What can hang from each mark
J844: J284 J866
J284: J98 J268 J385 J696 J844 J938
J98: J284
J938: J921
J921: J938
J12: J844
J696: J284
J385: J284
J866: J844

Each row was made from one small tree. Brackets hold a mark, then the marks that hang from it, in the order of their numbers. Every link used is in the known rows. Write each row's tree.
Known rows
{J866 {J844 {J284 J385 J696}}}: [-17.9 -12.7  36.6 -10.2  27.2  -7.0  25.1  -7.7  15.3  21.6 -19.4  -9.2
  17.6  -6.3  -3.3   3.0  27.4   5.5   9.1  -3.9   5.6  -9.4  18.8  -1.8
  -1.5  -2.4  29.4]
{J844 {J284 J268 J385 J696 J938} J866}: [-12.1  -7.6  -3.7   3.7 -10.9  -7.3 -37.4   8.4   5.5  -0.8   5.8   3.7
  19.6  -1.1  28.0 -14.1  -4.0  11.3  -0.2  -7.8 -21.2  13.3  24.8 -15.6
   2.2 -25.8  26.0]
{J284 J98 J696 {J844 J866} {J938 J921}}: [-39.7  -7.7 -12.0  12.5   9.3   1.9   0.9  -7.3   7.4   2.0  19.4   1.5
  21.8  14.1 -10.2  11.8  25.4  16.2 -19.3  -8.4  -8.6  17.8   1.2  21.9
  13.0  -2.8  17.7]
{J921 J938}: [-38.7  -7.0  28.0   8.8  11.0  11.1  27.2  -9.1  -8.0  26.4  -8.7  -8.8
  26.6  -3.4   3.1   8.8  -3.0  21.2 -17.3  10.1  -0.5  20.9  -4.2  -9.7
  42.6  10.8   5.0]
{J98 {J284 J268 J385 J696}}: [-19.8 -21.2  30.9   6.7  28.6  -9.8   3.7  19.7  -7.2  15.7 -16.2   1.8
  14.5   2.1  36.8  -1.3  11.5  12.9  19.5 -23.0   6.3  29.7  29.9  -3.8
   1.1 -22.4   5.8]
{J866 {J844 {J284 J98 J385 J696}}}: [-13.1 -18.3  48.9   0.4  16.4 -12.0  30.0   4.5  14.7  21.0 -20.5  -8.0
  12.1  -9.2 -27.8 -12.1  38.7  11.9  15.1 -16.4  20.8 -14.1  26.1   7.0
  -5.1  -0.7  41.2]
{J12 {J844 {J284 J696 J938}}}: [-21.0 -32.0   8.9  -6.5   6.2   6.0 -16.9  -2.6 -16.6  11.0  23.2 -28.0
  29.5  -3.3  19.8  -4.0  41.8 -21.8   8.7 -17.0 -19.3 -10.1 -11.1   7.2
 -24.3  -7.3   0.5]
{J385 {J284 J98 J268 J696 J844 J938}}: [-23.3 -36.9  -6.5  18.4 -20.7 -11.1 -26.5  19.6 -21.0   7.5  24.7 -24.3
  -3.7  20.9  11.9  -7.0  29.8 -18.1   4.5 -14.6  -2.7  19.8   5.3  16.6
 -24.3 -24.7 -25.4]
{J844 {J284 J696 J938}}: [-27.5 -15.2   6.1  -3.0  -1.0  -1.6  -1.5  -6.4  -2.2  10.6  10.0 -13.7
  25.5  -4.6  20.8   6.3  27.7  -1.2  11.0  -8.4  -7.5  -0.2   1.0  -3.4
  -1.7 -16.4   6.5]
{J696 J284}: [-50.1   9.3  30.8 -19.9  36.1  21.3  10.4 -11.2  -3.4  29.4 -27.4 -20.0
  40.4 -23.4  12.4  18.4   7.2  16.9  10.9 -10.5   4.0  13.4  -1.6  -1.3
  33.1 -12.8  -4.0]
{J12 {J844 {J284 J98}}}: [-28.9 -19.8  51.8  -5.5  14.1  17.4   9.5   8.6 -10.6  22.5   4.2 -22.4
  39.9 -18.0  -8.9 -15.1  29.9  -4.1  21.0 -20.4 -10.3  -9.4  -2.5  26.7
  -9.3  -1.0  11.8]
{J844 {J284 J98 J268 J385 J696} J866}: [-18.3 -15.1  28.1  14.9 -14.3  -1.7 -12.6  15.4  10.5  10.5  -3.0   0.4
  32.2 -12.8  -2.8 -27.7  14.5  19.0  12.0 -23.9   1.2  17.0  39.9   5.0
   1.4 -19.5  51.2]
{J844 {J284 J938}}: [-31.6   2.1  13.2 -11.6   6.0   2.7  -3.5  -0.8  -2.1  11.4  -0.6  -5.7
  23.2  -7.1  23.6   5.8  -2.8  11.0  12.8   3.7 -19.9  -1.1  -6.6  -6.7
  15.3 -16.6  -4.9]
{J385 {J284 J98 J268}}: [-35.6 -16.2  37.9  11.4   3.9   7.5  -3.7  22.1 -17.0  24.9  -2.4 -13.2
  10.0   2.4  10.4 -13.9   9.2  14.7  18.4 -14.8  -0.1  24.9   9.2  15.3
  15.4 -21.3 -10.0]
{J98 {J284 J385 J696 J844 J938}}: [-20.7 -16.6   7.9   0.7  20.3 -17.1  -6.2  17.5  -1.7  10.7  -9.4   2.7
   3.1  17.0  22.2   2.7  12.0  -0.7   7.0  -4.9 -10.2  24.5  14.9  -0.5
 -18.0 -12.2 -19.8]
{J98 {J284 J844}}: [-54.8  -5.5  22.3  -7.9  32.6  18.2  14.2   6.5  -4.9  20.8 -16.3 -10.7
  36.7   0.3  20.3  18.4  -0.7   6.2  16.2   4.5 -16.9  29.0   9.3  20.9
  -1.6  -2.9 -27.5]
{J12 {J844 {J284 J268 J385} J866}}: [-20.3  -8.5  30.2  -6.7  17.8  18.3 -28.3  12.3  -1.6   7.4  -1.1  -6.6
  36.4  -8.8  22.2 -19.1 -12.9   1.3   5.2  -6.9 -34.7   7.4  13.3   2.9
  -3.1 -10.1  19.6]
{J12 {J844 {J284 J268 J696 J938} J866}}: [-24.1 -29.4 -17.9  -0.4  -7.9  19.7 -49.4  -1.8 -17.5  -1.8  31.2 -26.3
  39.7  -0.9  37.6  -5.4  24.6 -16.4  -1.7 -16.1 -31.4   5.8   4.1   5.0
 -25.6 -12.8   7.5]
{J284 J98 J938}: [-32.1  -8.9  30.6  11.5   5.9   3.9  13.9   1.7 -11.6  24.0  -0.7  -2.7
  10.0  -0.8   3.5  -2.3  11.8  29.9   4.8 -13.8  -0.6   0.4  -1.1  -1.1
  28.3 -11.0   1.7]
{J385 {J284 J98 J696 J938}}: [-30.6 -22.0  26.2  18.7  -8.1  -2.6  -9.8  16.7 -17.4  30.4  13.6 -10.6
   0.7  10.1  -0.2 -18.6  40.8   9.8  15.1 -17.9   6.2  17.2   5.9  11.0
   1.8 -13.9  -7.1]
{J844 {J284 J98 J268 J938}}: [-15.6 -10.2  10.0   2.2 -10.5  -6.5 -10.4  15.1 -10.5  -2.0   5.8  -7.7
  13.4  -8.4  16.2  -6.1   0.9  11.1  11.9 -14.6  -7.4  -1.5   5.0   2.0
   3.1 -29.0   1.2]
{J844 J284}: [-40.6   1.6  36.6 -11.1  18.1  18.1  16.8  -3.7   3.3  21.1  -9.1  -9.9
  40.4 -14.1  10.3   5.9   2.8  11.3  18.2  -0.8 -13.2   6.0   2.3   6.9
  19.5 -11.6   8.4]
{J284 J844}: [-48.2  -9.1  19.8  -2.0  21.4  21.9  25.7 -16.3  -1.4  25.7  -3.1 -20.9
  31.8   1.8  14.5  21.3   7.0   4.4   1.0   2.4 -17.4   9.7  -1.9  12.4
  17.8  -1.0  -7.4]
{J12 {J844 {J284 J268 J385 J696}}}: [ -2.9 -35.3  27.1  -0.4  15.0  -5.7  -9.4   8.2  -7.8   6.4   9.9 -22.0
  21.1  -1.9  22.6 -13.0  29.6 -21.8  12.5 -28.2  -9.1  -2.5  13.2   1.8
 -23.2 -19.8  17.3]
{J844 {J284 J938} J866}: [-45.3  11.8   7.1 -10.5  -0.7  22.2 -23.2  -4.5   5.8  11.9   1.9  -1.2
  39.4 -11.8  19.8  -3.0 -15.7  21.2   3.8  10.3 -34.3  14.0   0.9  -1.3
  18.5  -8.1   7.0]

Which tree is each row?
[-31.9 -18.8   2.3  10.3   3.5   9.8  -8.7  -4.5   6.5  12.8   3.7 -11.4
  26.3   7.3  20.5   3.4   5.8   2.9 -11.6  -9.2 -15.3  24.3  28.1   2.5
   8.4 -12.2  22.5]
{J284 J268 J385 J696 {J844 J866}}
[-42.4 -10.2  -6.8  13.0 -19.4  11.0 -45.9  20.4 -13.9   8.9  13.7 -12.2
   8.8  15.8  12.4 -14.5 -12.2   3.5  -3.8   2.2 -29.9  31.8   7.2  17.9
  -4.7 -18.3 -23.9]
{J385 {J284 J98 J268 {J844 J866} J938}}
[-27.5 -10.0  31.6   0.4  -2.1   5.1  10.8  13.6  -5.8   8.7  -4.1 -12.2
  30.0 -16.9   7.6  -1.8   5.7  10.0  18.1 -16.8  -2.5   3.7  13.7  12.0
  10.2 -24.8  17.2]
{J844 {J284 J98 J268}}
[-59.8 -15.8   3.1   7.7   3.8  31.2   3.3 -22.5   6.9  27.6  10.9 -22.9
  47.8  -2.0  11.0  13.7  25.2   4.4  -7.1  -3.8 -16.9  22.3  12.9  17.1
   7.7   3.5  16.1]
{J284 J696 {J844 J866}}
[-26.6  -5.3  45.6  10.4  -5.8   3.6   1.1   9.4  18.4  22.7  -7.3   5.9
  36.1 -18.5 -18.5 -30.9  20.3  26.2  15.2 -20.1   4.1  17.0  35.9   7.2
   6.8  -7.0  55.1]
{J844 {J284 J98 J385 J696} J866}
[-32.3  10.4  56.5   3.5   2.5   8.8   2.5  15.3  17.4  20.9 -19.5  12.1
  34.4 -19.0 -18.9 -32.2  -8.0  37.3  15.3  -7.8 -10.6  15.5  27.3   4.4
  24.3  -5.6  44.1]
{J844 {J284 J98 J385} J866}
[-37.7  16.6  -0.5 -20.6  17.4   5.2 -36.8  -1.4  11.3  11.2 -25.4  -2.8
  23.3  -4.0   6.7   2.3 -22.7  17.1 -14.0   6.1 -24.4  21.7   6.6 -10.3
  19.3 -11.9  -7.9]
{J696 {J284 J385 {J844 J866} J938}}
[-43.4   4.1 -10.3 -21.8  19.4   5.3 -13.7  -9.6  -4.2  11.2 -12.3 -26.8
  24.2  -5.6  13.5  25.8   0.9  -3.7  -2.8   1.8 -12.0   9.5 -12.1   0.3
   9.3 -17.0 -31.8]
{J696 {J284 J844 J938}}
[  0.9  -6.1  24.9   4.9  -6.6 -24.4  -9.0  27.2  -3.7  -5.2 -10.0   9.0
  -1.8  -2.3  11.3 -20.2 -11.5  15.9  12.7 -13.5  -7.1  -3.3  13.6 -10.6
   7.6 -31.3  10.3]
{J844 {J284 J98 J268 J385 J938}}
[-12.0  17.9  -0.4 -23.4  49.5 -27.3 -11.2  10.7  -0.6 -11.3 -25.5  11.2
  -5.3   7.0  24.6  19.7 -24.4  21.8  -8.9  -8.6  -4.1   9.3  -6.8 -19.2
  42.5 -36.1  -7.4]
{J696 {J284 J268 J385 {J938 J921}}}
[-31.8   3.2  15.4  -4.8   7.5   4.7 -21.2  12.6   6.9  10.6 -27.2 -12.8
  28.7 -14.7  -5.4  -6.1 -12.1  14.3  -5.6 -15.8  -3.5  25.9  25.9   4.1
  13.5 -17.4  12.7]
{J696 {J284 J98 J268 J385 {J844 J866}}}
[-38.9 -11.3  19.0   8.2   8.3  15.1   3.9 -11.3  13.8  26.2  -1.8  -5.3
  32.4   3.8   3.1  -2.9  13.5  11.3  -6.8  -3.6 -15.2  22.7  24.7   3.9
  12.8   1.9  24.7]
{J284 J385 J696 {J844 J866}}
[  3.8 -32.0  38.5   6.7   0.9 -19.5 -10.1  20.4  -9.8  10.0   8.1  -9.5
   6.6  -2.1 -10.8 -32.0  43.5  -7.6  12.8 -28.8  -2.1 -13.7   5.7   2.9
 -25.5  -7.9  20.1]
{J12 {J844 {J284 J98 J385 J696 J938}}}
[-35.7  -5.6  40.3  -9.2  19.1  12.5  30.8  -1.2   5.8  23.2 -18.9 -15.7
  27.0 -16.2 -19.6   2.3  20.3  16.2  14.7  -4.0   4.1 -11.5   5.7  20.2
   6.5   1.7  18.9]
{J866 {J844 {J284 J98}}}
[-32.9  -7.8   1.7  -3.5  22.6   6.1 -14.0  18.7 -22.4   4.8  -8.5   1.7
  13.9   4.7  52.6  13.6 -15.1  18.5  11.3  -5.6 -17.7  24.1   4.9  -4.3
   5.5 -25.1 -32.4]
{J98 {J284 J268 J938}}
[-16.6 -17.7  18.2  -2.0   4.7   3.4 -36.3   5.6  -0.8  11.6  15.3  -5.1
  27.8  -1.7   9.7 -26.7  19.0  -2.5   1.5 -11.9 -28.4   1.9   7.5  -3.1
 -16.5  -1.5  21.0]
{J12 {J844 {J284 J385 J696 J938} J866}}
[-23.9  -2.0   5.7  -5.4   7.8  -3.5 -14.9   6.3 -19.0   8.0 -13.5 -18.9
  15.6 -14.3  16.5   9.2   2.9  16.5   4.4 -24.2  10.3   7.3   1.1  -5.5
  18.4 -30.9  -9.8]
{J696 {J284 J98 J268 J938}}
[-29.8   0.8  -8.4   0.3  24.9 -11.8  -5.1  -4.9  16.3  -0.9   6.2  14.7
   9.6  23.6   5.6  10.6   2.9  15.5 -24.8   5.7 -20.7  18.9   5.5   2.1
  21.1  -5.1  16.2]
{J284 J385 J696 {J844 J866} {J938 J921}}
[-29.4 -15.0  -8.9  -9.8   1.5  24.1 -48.4   3.4 -15.1  -0.4  18.8 -18.8
  35.9  -3.9  39.1  -7.3  -6.8  -3.9  -3.2  -3.7 -46.4   4.3  -5.1   4.0
  -9.6 -13.7  -6.2]
{J12 {J844 {J284 J268 J938} J866}}
[ -8.7  -8.6   0.5   0.0  44.3 -33.0  -4.6  25.7  -5.6 -10.7 -10.1  25.5
  -8.0  23.1  38.0  11.8  -1.5  16.2   1.8 -13.3  -2.7  25.2  11.9  -7.9
   9.2 -31.5  -3.4]
{J98 {J284 J268 J385 J696 {J938 J921}}}
[-17.7 -32.5   3.2  22.1 -10.1  -4.6   1.1   0.8 -20.7  11.9  16.4 -15.9
   6.9   4.4  22.1   2.0  34.2  11.4   1.9 -31.6  12.7   2.2   8.8  -1.3
   7.2 -23.4   8.2]
{J284 J98 J268 J696 J938}
[-36.9 -15.6  19.1 -10.6  21.3  12.5  26.7 -18.3   7.0  24.6  -6.5 -24.6
  32.3  -9.1   1.0  17.9  38.1  -1.8   9.5  -4.3   2.7  -9.6   8.5  11.2
  -6.1   0.7  21.0]
{J866 {J844 {J284 J696}}}
[  2.0 -20.6  -2.0  -6.5  11.0 -21.2  -6.3   2.2  -1.1  -2.6  -6.1  -7.2
  -4.6   6.5  22.3   6.2  10.2  -1.5  -1.7  -5.9  -4.1 -14.0  14.2 -12.5
 -12.0 -21.7  11.8]
{J866 {J844 {J284 J268 J385 J696 J938}}}
[-15.9 -21.3  -5.5  16.3  15.3 -15.8  12.6   4.8 -11.3  -6.2  12.5   1.9
  -0.3  13.3  17.1  15.9  29.5  15.8  -7.3 -26.6  11.1   3.2  -0.6   7.3
  20.3 -27.3  15.3]
{J284 J98 J268 J696 {J938 J921}}
[-51.9  10.4   1.0   2.7  13.2   4.1 -23.4  18.4   0.8   4.7   7.7   8.6
   9.0  21.2 -10.9  -5.6  -5.9  15.7 -11.5  13.7 -29.2  32.7  -8.0  30.1
  16.7  -7.1 -15.4]
{J385 {J284 J98 {J844 J866} {J938 J921}}}
[-29.5  -0.5  -7.5 -15.7  20.3   2.5 -23.1  -1.4 -16.0   6.2 -12.6 -20.3
  19.0 -10.1  39.4  22.7  -7.1  10.2  -0.8 -12.1  -4.4   9.8  -5.8 -14.6
  23.8 -31.2 -21.9]
{J696 {J284 J268 J938}}
[-12.5 -26.1  -9.7   5.5  12.8 -21.4 -18.9  22.7 -10.3  -1.4  -4.1  -2.1
  -2.4  19.4  39.7   6.6   3.2  -6.9   3.6 -11.9 -12.0  25.2  20.4  -2.9
 -21.5 -25.6 -24.1]
{J98 {J284 J268 J385 J696 J844 J938}}
[-23.5 -18.5  11.8  21.1 -11.8  -3.7 -10.7   3.7   6.7  17.0   5.5   1.7
  11.7   7.9 -10.6 -17.0  20.1  17.4 -11.0 -11.9  -6.7  13.0  20.5   2.2
   1.5  -3.3  23.2]
{J284 J98 J385 J696 {J844 J866} J938}
[-47.9 -18.9   0.0  16.8 -21.8   8.4 -34.0  10.1  -6.2  23.5  18.8 -16.2
  15.1  13.5  -5.5 -15.6  28.1   3.4  -0.2  -4.2 -15.9  31.9  11.8  24.4
 -12.2  -4.6  -9.1]
{J385 {J284 J98 J696 {J844 J866} J938}}
[-35.3 -14.0  11.0   8.7  -0.9   3.2  13.0   0.7  -9.1  15.5   4.0 -13.5
  13.5   6.8  -1.8   5.1   8.9  10.2  -3.7  -4.6  -9.0   0.2  -7.1  11.6
   8.5  -7.6 -12.5]
{J284 J98 J844 J938}
[ -0.9 -32.5   2.9  22.4 -10.5 -27.3  -3.7  11.7  -8.7   0.3  10.6  -8.8
  -9.2  16.4  10.7  -3.6  22.2  -0.6  -6.4 -24.3   4.9   3.2  18.1  -4.2
  -8.2 -23.8   4.4]
{J284 J98 J268 J385 J696 J844 J938}
[-49.5  -6.2  29.5 -11.9  18.0  39.8 -18.6  -5.9  -2.8  22.7   5.4 -20.0
  58.8 -17.1  11.1 -12.4   8.0   3.2  10.3  -2.1 -36.3   7.5   0.8  19.7
   0.4   4.3  12.8]
{J12 {J844 J284 J866}}
[-42.6 -27.1  -3.6  21.5 -14.3  21.8  -3.4  -3.7  -1.6  16.8  16.9 -25.1
  39.7  -0.4   6.3   3.6  28.4   3.7  -6.8 -20.0  -1.6  22.3  25.5  22.3
  -2.0  -9.8  21.2]
{J284 J98 J268 J696 {J844 J866}}
[-13.4 -12.4  51.9  15.6  14.4  -4.0  21.0  14.0  -6.1  17.9 -17.4   2.8
   5.4  -3.2   8.0 -15.4  -1.7  29.2   8.2 -24.1   7.8   4.5  21.1  -5.5
  30.8 -22.0  22.5]
{J284 J98 J268 J385}
[ -9.1 -28.7  40.0  23.9   5.6 -10.7  20.4   9.2  -6.6  19.1  -4.2  -5.2
   5.3  -2.5   9.1 -11.2  27.9  19.2   8.3 -36.8  22.4   5.5  28.8  -3.5
  15.6 -20.5  30.9]
{J284 J98 J268 J385 J696}
[-29.4   9.2 -18.5 -15.8  12.2  -1.3 -47.7   4.0   1.2  -2.8 -19.8  -9.1
  16.8  -0.6  24.1   7.6 -30.7   7.4 -17.1   0.8 -25.6  23.1  10.8 -14.6
  14.0 -23.3 -12.5]
{J696 {J284 J268 J385 {J844 J866} J938}}
[-26.2  -4.6  -9.9   1.9   1.1   3.7 -28.4   4.1   0.1   1.7  -2.6   1.7
   8.2  14.6  31.6   1.4 -33.0  14.4 -17.3   6.8 -37.4  17.7  13.5 -11.9
  17.7 -16.8  -4.8]
{J284 J268 J385 {J844 J866} J938}
[-68.5   1.6  18.8  -5.6   8.5  33.3 -19.8   0.8   0.3  33.0   0.5 -13.1
  36.9   6.4  10.0  -1.9  -7.4   5.7   1.6  17.2 -35.8  39.3   4.1  23.2
  12.5   0.3 -18.4]
{J385 {J284 {J844 J866}}}
[-24.0   4.3  47.2 -19.4  35.6  -0.8  25.5  -1.5  12.4  19.9 -31.9  -0.5
  14.4  -7.3  -3.1   1.1  -3.9  20.1   9.2   8.1  -8.3 -10.4   9.0  -1.3
  13.8  -1.7  18.2]
{J866 {J844 {J284 J385}}}
[-22.4 -17.3 -16.7   3.0  27.6 -12.2   6.7  -6.9 -11.2  -6.2  15.6  -2.7
   2.8  18.9  38.8  29.1  18.1   8.3 -11.0 -14.6  -2.0   6.3  -6.9  -0.5
  25.6 -27.3   1.1]
{J284 J268 J696 {J938 J921}}
[-15.1  -1.7  40.0  -4.4  21.9  -7.9   2.3  14.9  -3.2  14.0 -35.2  -7.2
  13.1 -19.2   2.5  -7.6  -1.8  23.5  10.6 -28.5  19.4   9.6  19.8  -6.9
  27.3 -29.1  13.5]
{J696 {J284 J98 J268 J385}}
[-25.1 -19.1   5.0   1.9  -9.4  17.3 -43.2  14.6 -17.9  -1.7  18.0 -15.7
  30.7  -9.7  15.6 -21.9   4.2  -0.9   1.5 -14.6 -31.5   1.3   1.8  13.7
 -15.2 -13.4   5.6]
{J12 {J844 {J284 J98 J268 J938} J866}}
[-17.6 -13.8  56.3 -15.2  32.2   4.6   2.8   8.9  -3.2  16.8  -6.8  -9.9
  28.8  -8.4   5.1 -17.6   6.7  -1.4  15.1  -9.2 -20.3  -7.9   0.7   4.2
  -0.4  -4.1  10.9]
{J12 {J844 {J284 J385}}}
[-30.7  -1.6  47.5 -13.0  23.2  22.6 -17.9   7.0   6.4  20.7  -7.1  -3.4
  42.6 -11.8   2.8 -25.9  -4.6   9.4   8.0  -2.0 -34.0   7.2   8.9   6.8
   4.0   3.3  22.9]
{J12 {J844 {J284 J385} J866}}
[ -2.2  -3.2  27.7   1.2  20.6 -40.3  12.6  22.0  12.0  -5.3  -2.1  22.5
   0.1   6.6 -14.8  -9.2  23.4  15.8   6.1 -16.6   8.4  -2.2   6.8  -0.4
  10.5 -20.2  32.7]
{J844 {J284 J98 J385 J696 {J938 J921}}}
